Known rows, with every step that occurs:
D > V > G > M > A > H: [ -6  -1   3   1  -3  13  -3   0  -5  -5  -4  -2  -3  26  -1  -2  10   5
   7  -3   0   7  -6  25 -14  12  -6  -8   7]
X > M > D > V > A: [ -4   7   1  11 -11   9   4  -7  -7   2   3  -4  -8  34   3   1   5   5
  -2  -5   7  -5  -7  19   1   1   0  -7   6]
D > V > A > M > G: [ -7   7   0   7  -2  13   4   9  -5   4  -1  -5  -1  23   0   2   3   6
   7  -4  -3   3  -1  25  -1   3  -2 -15   8]
X > M > A > V > G > R > F: [ -9 -10   0  -7 -19  27   7  -2  -5  -4  -2   1   0  13   3  -3  13   2
 -11   4   7  -1  -9  18 -14  -2   1 -20   0]
F > R > G > V > A: [-26  20  -6   5 -18  31  -6   0  -4   1   1  -1 -16  11   1  -3   1  -1
 -17   6  -4   4 -11  -3 -28   0   1   2   1]
H > A > M: [ 3 -8  1  4  3  0  2  9 -2  1  0 -5  5  4  2 10  5  2 -1 -2 -2  3 10 16
  2  1 -2 -4  2]
M > X: [ 3  1  2 -7 -2  2  3  4 -1 -2 -1 -1  0 -1  0 -1  4 -1 -9 -1  0  1 -2 12
  0 -1  0 19  2]
H > A > V: [-8 -2  2 10  2  4  2  9 -2  2 -1  2  5  5  1 12 10 -1  3 -2  3  4  9 -3
  2 -1  1  1  2]
G > V > A > H: [-27   1  -3  19   2  20  -2  -1  -3   1   1  -2  -3   8   0  -3  12  -2
  -1  -1  -7   7  -8  -5 -11   8  -3   2   3]
V > A: [-10  12  -2  17   1   8   1   0  -2  -1   3   1  -8   2   1   0   1   4
  -2  -1  -2   2  -1  -1   0   1  -1  -1   2]
A > H: [ -3 -10   0   5   1   0  -2   0  -1   0  -2   2   8   3  -1  -1  10  -2
  -1  -1   1   2  -6  -2   2  11  -3   1   1]
V > A > M: [-8  1 -2 16  3  9  5  0 -3 -1  1 -1  1  4  1  0  4  4 -4 -2 -3  4  1 16
  2  1 -2 -4  5]
A > V > G: [-18  -5  -1  -4   1  11   2   0  -1  -4  -1   7   7   5   0  -1   7   3
   0   0   1   5   2  -4  -3  -1   3   1   0]
F > R > G > M: [  5   7   1  -8 -20  12  -7   0  -2  -2   1   3  -7   8  -1  -2  -1  -2
 -17   6   4   2  -7  19 -27   2   2   5   0]
H > A > V > G > M > X: [-10  -2   5  -6  -1  14   3  13  -3  -6  -1   4   1   9   0  10  11   3
  -7  -2   2  11   8  26 -14  -1   1  24   4]
X > M > D > V > G > R > F: [ -3  -7  -1 -17 -30  25   3  -7  -8  -2   1  -4  -5  38   2   1   5   6
  -3   2  12  -6 -11  20 -15  -1   1  -7   2]
M > D > V > G: [ -9   4   0 -11  -9  11   0  -5  -5  -3  -2  -2  -1  35   1   1   0   6
   9  -3   6   1  -2  10  -3   1   0   2   5]
V > G > M > A: [ -1   5   3  -6  -1   9   0  -1  -1  -7  -2  -1  -8  11   1  -4   0   4
  -1   0  -2   6   0  27 -15   2  -3  -8   3]
M > D: [ 4 -1  2 -3 -5  0  1 -7 -2  0 -2 -3  2 20  2  0  1 -1  1 -2  8  1 -2 10
  1 -1  1  2  4]
R > F: [-1  0 -1  1 -8  8  3  1 -2 -1 -1  0  3 -1 -3  1  1  0 -6  2  3 -2  3  1
  0 -1  1  0 -1]
H > A > M > D: [ 6 -9  3  0 -3  1  4  2 -5  1 -2 -6  7 24  3 10  7  1 -1 -3  5  4  9 27
  4  0 -2 -1  6]
M > A > V > G > R > F: [-15  -1  -2  -1 -16  30   4   0  -5  -5  -4   0   0  14   1  -1   9   1
  -1   5   6   5  -5   8 -14  -2   0 -12   3]
H > A > V > G > R > F: [-18  -4  -3   0 -15  28   2   8  -5  -3  -1   2   1  11   1  12  10   4
   0   5   5   5   4  -3 -14  -2   1   0  -1]
F > R: [ -2   0  -1   1 -11   5 -12  -1  -2   0   1   0  -2  -1   2  -1   1  -1
 -11   4   3  -2 -13   0  -1   1   1   1  -1]
D > M > A > V > G > R: [-13   2  -1   4 -10  22  -1  -1  -6  -4  -2   4  -5  27   0   0   8   1
   3   0   7   5  -5  12 -12   0   0 -14   7]
A > M > D > V > G > R > F: [ -7  -9  -2 -12 -24  29   4  -5  -9  -3  -3  -5   5  41   0   2   6   6
   6   2   9   2  -5  27 -13  -1   0  -3   6]

Rows:
[ -6  12   3  12 -16  19   5  -5  -9  -1  -2   0  -5  47  -3   0  11   2
   0  -3   8   7  -3  26 -24  11  -2   6  10]	R > G > M > D > V > A > H
[  8  10   4 -10 -18  10   6  -5  -6   0  -2  -1  -5  42  -3   2   0   0
   4  -1  10   4   3  29 -25   0   1   6   6]	R > G > M > D > V
[ -4  -1   2 -10  -2   8  -2  -1   0  -6   1   3  -5   5   0  -2  -1   5
  -1   1  -2   5   1  17 -16   0  -1   4   0]	V > G > M
[ -5  -9  -1 -13 -16  21   0  -6  -7  -2  -1  -5   1  42   3   0   4   6
  12  -1   7   4  -6  28 -12  -1  -1  -3   7]	A > M > D > V > G > R
[ -1   6   3   1 -18  17  -3   0  -4  -2  -4   3  -2  17   1  -3   8  -5
 -15   3   8   6  -7  27 -26   0   2  -6   4]	F > R > G > M > A > V
[-18  -7  -3  -5 -16  28   2   0  -4  -5  -1   5   3   9  -1   1   9   2
  -1   5   6   4  -4  -2 -15  -3   4   0  -1]	A > V > G > R > F
[-14   7  -4 -13  -8  18   5   0  -1   2  -2   0  -7   9  -2  -2   0  -4
  -4   4  -5   5   3  -1 -27  -2   1   2  -1]	R > G > V
[-24  19  -5   4  -7  26   6   1  -2   1   1  -1 -14  11  -1  -2   0   0
  -6   3  -6   6   2  -3 -27   0   0   1   1]	R > G > V > A
[  6 -12  -1 -12 -17  18   6   7  -4   3  -2  -5   5  12   0   0   4   0
  -2   4   3   2  -5  29 -13  -1   0 -14   2]	A > M > G > R > F
[-22  10  -5  -3 -17  34   0   5  -6  -2  -1  -2  -8  12   1  -3   8  -2
 -27   5  -4   8 -10  27 -26   0   1  18   4]	F > R > G > V > A > M > X
[-12   6  -1  -8  -3  10  -2   2  -3  -3   0   0  -4  15  -1   1  -1   8
   8  -1  -2   1  -1  -2  -4   2  -1  -1   1]	D > V > G
[  6 -10   1 -12   0   1   4   8  -1   3  -2  -2   8   8   1  -1   2   0
   0  -1  -2   3   0  28  -2   2  -1 -13   4]	A > M > G
[ 11  -9   1 -18 -14   6   2   5   0   5   1  -3  -7   9   5  -1   2  -1
  -4   1   3  -4 -14  22 -14   1   0 -18  -1]	X > M > G > R
[  1   6   5   0  -8  13  10   1  -2  -2  -5   3  -1  18  -2  -2   7  -4
  -4   0   5   9   6  26 -25  -1   1  -7   5]	R > G > M > A > V
[  6   2   4   0  -8   8   6  -1  -3  -2  -5   0  -1  17  -2  -4   9  -2
  -8   0   1   7  -1  27 -24  12  -5  -7   5]	R > G > M > A > H
[ -6   0   2   9   2   6   4   0  -2  -1  -4   0   5   8   1  -1   8  -3
   2  -2   4   4   0   8   2  -1   0 -11   5]	M > A > V
[-21  13  -3   3   0  21   1   6  -1   4   1  -5 -12  11   2  -1   0  -1
   1   0  -8   6  -5   7 -15   0   0  -8   3]	M > G > V > A
[ -4  -8   0 -19  -6   9   3   5  -1   6   1  -4  -5   9   3  -2   2  -4
  -6   1  -4  -1  -8  18 -16  -1   1 -16  -1]	X > M > G > V
[ -8  -7   1 -11   1  13   2  15  -2   7  -2 -10   0  13   2   9   4  -2
   3  -1  -8   8   5  25 -13  -1  -2 -11   4]	H > A > M > G > V
[ -7   3   2  -8  -5  12  -3   1  -3  -4   1   1  -7  17  -2   1  -1   7
   9  -1  -1   4   1  17 -16   1   0   3   2]	D > V > G > M
[ -8  -1  -3 -12  -9  16  -3  -1  -1  -5   1   1  -8   7   3  -1  -1   4
   3   3  -1   3  -7   0 -16   1   0  -1  -1]	V > G > R
[ 10  -3   5  -2  -7   1   1  -8  -2  -1   0  -2  -1  23   1  -1   0  -2
   1  -1   8   3   0  29 -11  -2   1   6   5]	G > M > D
[-10  -1  -4 -11 -18  25   0  -1  -3  -6   0   1  -4   6   0   0   1   5
  -3   6   2   1  -5   0 -16  -1   0  -1  -2]	V > G > R > F
